What can hang from each mark:
j_999: j_646
j_91: j_256 j_420 j_999
j_459: j_420
j_420: j_91 j_439 j_459 j_646 j_899
j_646: j_600 j_999
j_816: j_477 j_600
j_439: j_420 j_600
j_600: j_91 j_646
j_256: j_646
j_899: j_420 j_600 j_999

Every row comes from one small tree of marks. Brackets hold a mark, then the marks that hang from it, in the order of their numbers. Every link used is in the known rows. Which tree was each row made from?
In the rows, zero is written as 128.
Known rows:
[j_439 [j_420 [j_646 j_600] j_899]]: [ 32  75 112 125 138 144 189 127 112 128 132 135  94 150 202 119 133 131
 108 111 143 187 143 152 200 128 133 141 136 120  98 127]
[j_459 [j_420 j_899]]: [ 65 120 144 135  91 135 168 120 121 170 144 165 121 146 172 126 151 128
 111 117 184 158 152 149 152 129 148 129 102  96 120  87]
[j_899 j_420 j_999]: [ 96 148 126 136 132 144 153 135 124 123 131 163 129 109 116 100 135 142
 102 127 120 103 158 173 158 132 127 140  95 103 135 109]
[j_256 [j_646 j_999]]: [122 117 105 108 144 136 137 116 112 132 137 155 162 138 133 120 109 135
 120  97 113 199 141 161 156 131 129 165 102 101 121 124]
[j_600 [j_91 [j_420 j_439 [j_646 j_999]]]]: [144  85 126 126 173 153 168 138 159 120 129  89 138 127 161 105  89 126
 106 116  71 166 128 188 159 122 114 131 148 119 114 118]
[j_420 [j_439 j_600] j_459]: [129 103 152 167 103 122 165 137 110 176 152 150 123 124 178 153 159 145
 112 131 177 180 120 197 207 124 172 142 149 124 105  90]
[j_899 j_420 [j_999 j_646]]: [ 97 146 124 126 166 143 153 142 116 119 137 135 145 120 119 113 127 123
 126 116 111 102 145 186 131 130 115 150  97 107 138 125]
[j_91 [j_256 [j_646 j_600]] j_420 j_999]: [142 102  87 141 230 131 153 131 138  97 131 130 193 138 161  89 114  92
 118 113  56 178 148 170 127 141  69 145 143 121  73 158]
[j_91 j_999]: [121 121 105 136 119 136 143 125 104 145 141 162 129 140 121 114 143 152
 109 127 142 144 155 152 155 135 133 145 120 105 111 113]
[j_256 [j_646 j_600 j_999]]: [105 106 102 104 166 140 142 117 118 134 143 159 147 129 160  96 107 123
 107  90 101 216 142 160 163 138 105 170 121  95  98 155]
[j_899 j_420 [j_600 j_91] [j_999 j_646]]: [137 112 131 139 169 150 176 131 148 106 129 127 113 120 128  91 113 115
  92 116  75 100 163 191 129 124  63 150  95 108 131 153]
[j_999 [j_646 [j_600 [j_91 j_420]]]]: [124 100  99 139 207 124 168 134 132 124 149 121 105 120 150  87 126 118
  96 114  94 135 136 182 119 123  90 133 129 125  96 141]
[j_420 j_646]: [ 56 117 114 133 114 140 150 125  86 142 148 138 122 143 128 138 139 149
 115 111 160 162 128 149 173 119 158 144 113 101 110 102]
[j_600 [j_91 j_420]]: [141 114 104 152 154 120 162 124 133 127 137 143 101 117 123  97 134 150
  87 130 117 121 150 171 138 120 128 118 110 129 117  94]
[j_646 [j_600 [j_91 j_420]]]: [123 104 101 149 174 125 167 125 140 127 142 147  87 108 149  72 135 138
  72 126 105 137 149 169 145 127 103 122 126 121  93 124]
[j_459 [j_420 [j_91 j_999]]]: [ 90 107 146 132 131 145 158 124 119 163 137 147 172 153 163 102 138 128
 106 121 148 153 149 151 122 140 127 151 137  99 114  98]
[j_816 j_477]: [ 72 133  98 135  99 136 136 105  89 162 146 198 138 147 114 149 175 171
 117 126 170 155 150 127 172 137 155 128 127  93 112 102]
[j_899 [j_420 j_439 j_646] j_600 j_999]: [ 96 103 149 140 125 173 171 139 152 113 129 129 126 126 177  99 112 117
 110 125  97 140 135 186 191 133 116 136 121  92 110 138]
[j_899 [j_420 j_459]]: [ 76 133 141 163 129 112 177 148 114 149 133 177 134 111 137 122 159 141
 114 146 154 115 129 184 162 112 158 133  92 129 131  88]
[j_439 [j_600 [j_91 j_256]]]: [155 104 112 152 148 127 150 108 114 136 138 106 133 141 108 144 136 143
  85 107 111 167 162 180 167 125 104 152 149 119 103 111]
[j_256 j_646]: [107 123 104 133 126 124 142 112  95 137 142 155 145 143 139 125 141 144
 123 107 146 178 133 161 158 127 152 149  96 108 113 105]
[j_600 j_91]: [126 114 110 143 121 127 156 117 109 147 142 142  97 134 112 112 150 165
  89 126 143 137 150 162 160 120 133 139 109 111 123 100]
[j_439 [j_600 j_91 j_646]]: [146 106 111 152 141 124 173 107 119 145 146  83  95 119 109 141 131 167
  70 103 119 145 171 186 147 111 107 150 143 125 114 102]
[j_646 j_600 j_999]: [ 94 108 107 106 145 144 140 124 116 148 150 176 110 121 142  88 125 141
  97 111 120 189 148 151 175 139 114 154 130  91  99 144]
[j_420 j_91]: [ 71 104 117 129 110 135 152 106  96 153 141 150 127 146 138 103 134 156
 104 119 165 155 135 138 153 128 149 143 121 100 119  91]
[j_600 [j_91 [j_420 j_439]] [j_646 j_999]]: [189  91 115 132 191 139 176 132 171 123 136  76 126 113 141  94 106 150
 103 138  61 138 148 201 134 121  92 123 148 125 120 114]
[j_459 [j_420 j_91 j_646]]: [ 23 101 153 129 125 147 165 123 103 159 143 123 163 158 170 126 133 124
 114 105 165 171 121 151 139 123 150 151 130  94 115  88]
[j_646 [j_600 [j_91 j_256 j_420]] j_999]: [150  91  99 125 228 138 158 132 154 108 132 124 139 119 135  72 103 115
  86 121  43 166 156 173 142 133  54 140 148 115  93 154]
[j_899 [j_420 j_459] [j_600 j_646] j_999]: [ 93 117 146 172 161 137 205 145 139 118 135 151 115  98 137 108 140 137
  99 151 109  97 160 190 148 111  81 142  93 115 130 131]
[j_816 j_477 [j_600 [j_646 j_999]]]: [111 144  89 125 146 151 162  95 103 157 124 143 143 135  91 177 141 166
 128  79 115 175 167 137 149 135 110 147 149  90 123 128]
[j_999 j_646]: [ 99 123 107 125 138 128 141 126  86 148 156 143 126 146 123 134 151 141
 135 117 158 147 126 167 144 125 151 144 105 107 117 114]
[j_459 [j_420 j_91 j_439 [j_899 j_999]]]: [ 73  97 176 128 102 169 185 118 145 167 133 123 150 154 217  98 123 116
 114 121 159 159 145 155 155 146 117 139 141  80 131  96]
[j_646 j_999]: [113 120 111 111 124 139 133 122 110 147 144 170 126 130 117 113 124 152
 112 116 134 172 148 153 170 132 139 150 112  97 122 116]
[j_999 [j_646 [j_600 [j_91 j_256 j_420]]]]: [135  93  93 142 241 126 165 135 132 110 144  99 140 136 138  94 130 103
 112 121  68 142 136 187 119 126  63 133 143 125  88 153]
[j_816 [j_600 j_91 [j_646 j_999]]]: [165 126 102 134 165 141 181 105 121 144 120  89 100 121  89 141 115 160
  99  79  87 156 167 170 137 117  85 158 131 108 133 125]
[j_646 [j_600 [j_91 j_256]] j_999]: [135  90 104 115 193 146 152 122 131 129 137 124 135 136 122  89 121 130
  91 118  69 183 155 163 165 134  57 160 150  98  99 160]

Which tree is each row?
[164  88 111 149 126 144 167 115 136 130 134 155  98 141 131  93 128 145
  74 127 106 144 173 155 156 128  81 146 118 106 105 140] -> [j_899 [j_600 [j_91 j_999]]]
[150 137  92 144 162 147 169 105  97 155 117 124 154 160  97 176 147 136
 126  75 106 145 162 146 123 137  83 156 154 106 120 145] -> [j_816 j_477 [j_600 [j_91 [j_999 j_646]]]]
[113  72 124 115 173 158 164 129 122 154 144  96 157 159 199  84 115 111
 125 114 114 177 119 166 141 146  96 157 181  99  88 153] -> [j_420 [j_91 [j_999 [j_646 j_600]]] j_439]
[  4  75 153 123 132 150 209 120 110 151 120 118 157 145 182 137  75 113
 111 101 146 189 135 126 148 109 101 171 129 103 137 110] -> [j_420 j_91 j_459 [j_646 j_999] j_899]
[147 100 129 171 195 113 173 149 132 124 136 128 203 143 185 130 147 106
 156 148 106 172 100 203 160 125 132 123 128 136 101 107] -> [j_91 [j_256 j_646] [j_420 j_439 j_459]]
[161 133  88 154 164 149 167 100 106 144 105 131 172 163  84 170 154 143
 116  91  88 154 173 136 149 143  69 148 169 103 110 141] -> [j_816 j_477 [j_600 [j_91 j_256 j_999]]]
[108 123 128 133 156 152 160 134 134 110 137 156 126 122 137  99 119 111
 113 118 100 116 151 183 139 131  92 147  90 100 123 149] -> [j_899 j_420 j_600 [j_999 j_646]]
[144 134  86 152 168 135 164  86  99 136 108 124 188 168 103 182 154 137
 130  73  92 186 152 146 152 135  88 153 143 104 112 133] -> [j_816 j_477 [j_600 [j_91 [j_256 j_646]]]]
[122  85 138 136  96 143 151 104 122 165 143 115 135 143 181 122 120 147
  99 104 155 191 130 171 184 136 160 143 170 108 101  90] -> [j_420 j_91 [j_439 j_600]]
[ 72  81 174 137 111 155 164 123 126 173 144  87 171 154 214 144 119 114
 107  90 156 205 116 185 170 131 164 151 178 101  97  86] -> [j_459 [j_420 j_91 [j_439 j_600] j_646]]
[ 98 151  86 150 125 138 168  93  88 162 130 147 124 141  93 183 173 174
 128  90 148 151 158 137 153 131 132 130 142  98 116 108] -> [j_816 j_477 [j_600 j_646]]
[ 95 135  93 160 158 143 181 104 114 132 111 129 132 134 115 172 134 140
 105  74 108 148 150 140 142 125 118 124 144 115 112 113] -> [j_816 j_477 [j_600 [j_91 [j_420 j_646]]]]
[ 55  86 106 129 158 138 164 138  99 126 145 147 102 142 176 115 156 145
 110 121 135 183 127 171 205 132 155 144 137 123  92 129] -> [j_439 [j_420 [j_646 j_600]]]
[156  97 103 122 198 139 165 118 129 121 135  76 148 140  84 122 120 154
 106 125  62 151 166 176 137 117  60 155 140 109 123 132] -> [j_600 [j_91 j_256] [j_646 j_999]]
[ 84  90 117 139 162 146 163 142 134 131 148 122 117 124 200  93 128 120
 114 123 117 174 109 176 181 132 142 117 154 111  76 125] -> [j_91 [j_420 j_439 [j_646 j_600]]]
[133  95 103 109 181 140 159 115 132 129 136 130 135 127 151  87 100 127
  86  91  74 202 152 168 152 130  73 174 125 102 105 159] -> [j_256 [j_646 [j_600 j_91] j_999]]
[ 61 131 143 146 199 134 184 165 116 132 142 152 140 104 158 107 142 102
 118 128 116 113 131 195 140 126  90 158 110 115 122 151] -> [j_899 [j_420 j_459] [j_999 [j_646 j_600]]]
[ 55  93 132 159 147 119 184 156  87 136 139 154 126 143 164 158 172 151
 131 145 165 160 115 183 201 114 178 144 114 143 122  96] -> [j_439 [j_420 j_459 j_646]]
[ 78  93 101 116 222 150 150 136 131 103 137 121 164 128 149 100  93  98
 114 107  59 191 135 161 154 130  80 145 150 105  82 157] -> [j_91 j_256 [j_420 [j_646 j_600 j_999]]]
[115  99  97 105 201 141 138 118 118 121 139 136 185 145 148 101 109 109
 123  98  72 223 140 162 162 140  78 170 135  93  90 167] -> [j_91 [j_256 [j_646 j_600 j_999]]]
[157 110 110 160 147 119 158 115 139 128 138 130 103 108 132 118 116 141
  67 104 114 143 163 185 144 121 126 128 133 137 105  93] -> [j_439 [j_600 [j_91 j_420]]]
[167 100 162 155 110 136 159 128 146 177 149 114 126 134 182 134 156 136
  88 111 144 174 141 214 177 132 150 136 158 113 105  90] -> [j_459 [j_420 [j_439 [j_600 j_91]]]]
[120  91 154 172 138 128 204 147 153 142 135 132 117 115 178 112 154 140
 119 163 121 125 125 209 173 110 124 119 119 126 111 116] -> [j_899 [j_420 j_439 j_459] [j_600 j_646]]
[152 109 100 157 187 121 157 125 133 112 132 121 137 134 111 103 138 136
 101 137  89 127 150 175 138 122 101 119 123 128 109 106] -> [j_600 [j_91 j_256 j_420]]
[ 59  98 125 163 198 132 191 159 120 128 141 149 142 114 179 110 126 105
 102 128 112 150 131 165 144 119  98 145 139 127  87 138] -> [j_91 [j_420 j_459 [j_646 j_600]] j_999]
[ 29 110 141 132 141 146 159 139 106 161 158 150 128 139 180 117 157 118
 106 107 155 182 126 163 166 129 139 145 130  89  87 123] -> [j_459 [j_420 [j_646 j_600]]]
[140  99 115 151 149 152 184 115 134 117 145 119  76 121 112  99 131 161
  73 131  97 118 181 168 147 122  55 148 109  97 122 141] -> [j_899 [j_600 j_91 j_646] j_999]
[126 108 140 171 143 115 173 153 130 151 146 164 128 117 181 115 161 139
 130 161 153 140 108 192 174 123 168 107 121 134 108  87] -> [j_91 [j_420 j_439 j_459]]
[ 66  80 122 138 109 138 181 116 113 129 127 116 111 148 184 166 115 134
 100  88 149 193 157 169 200 124 156 148 142 135 109  98] -> [j_439 [j_420 j_646 j_899] j_600]
[161  88 147 177 144 119 201 134 131 166 148  76 110 118 158 154 149 161
  93 132 131 151 139 216 172 107 119 145 162 138 114  95] -> [j_420 [j_439 [j_600 j_91 j_646]] j_459]
[ 77 109 149 155 151 127 192 140 125 142 116 145 176 126 155 101 121 124
 106 138 124 114 140 166 127 118 117 154 124 129 133 100] -> [j_899 [j_420 [j_91 j_999] j_459]]
[ 52 114 132 168 159 119 183 152 105 131 142 152 134 119 153 140 138 128
 119 134 151 139 115 170 153 108 152 129 106 132 113  93] -> [j_91 [j_420 j_459 j_646]]
[122  95 109 113 160 144 155 121 131 144 140 147  98 120 135  82 117 145
  75 111  96 177 159 159 165 132  86 159 136  98 107 148] -> [j_646 [j_600 j_91] j_999]
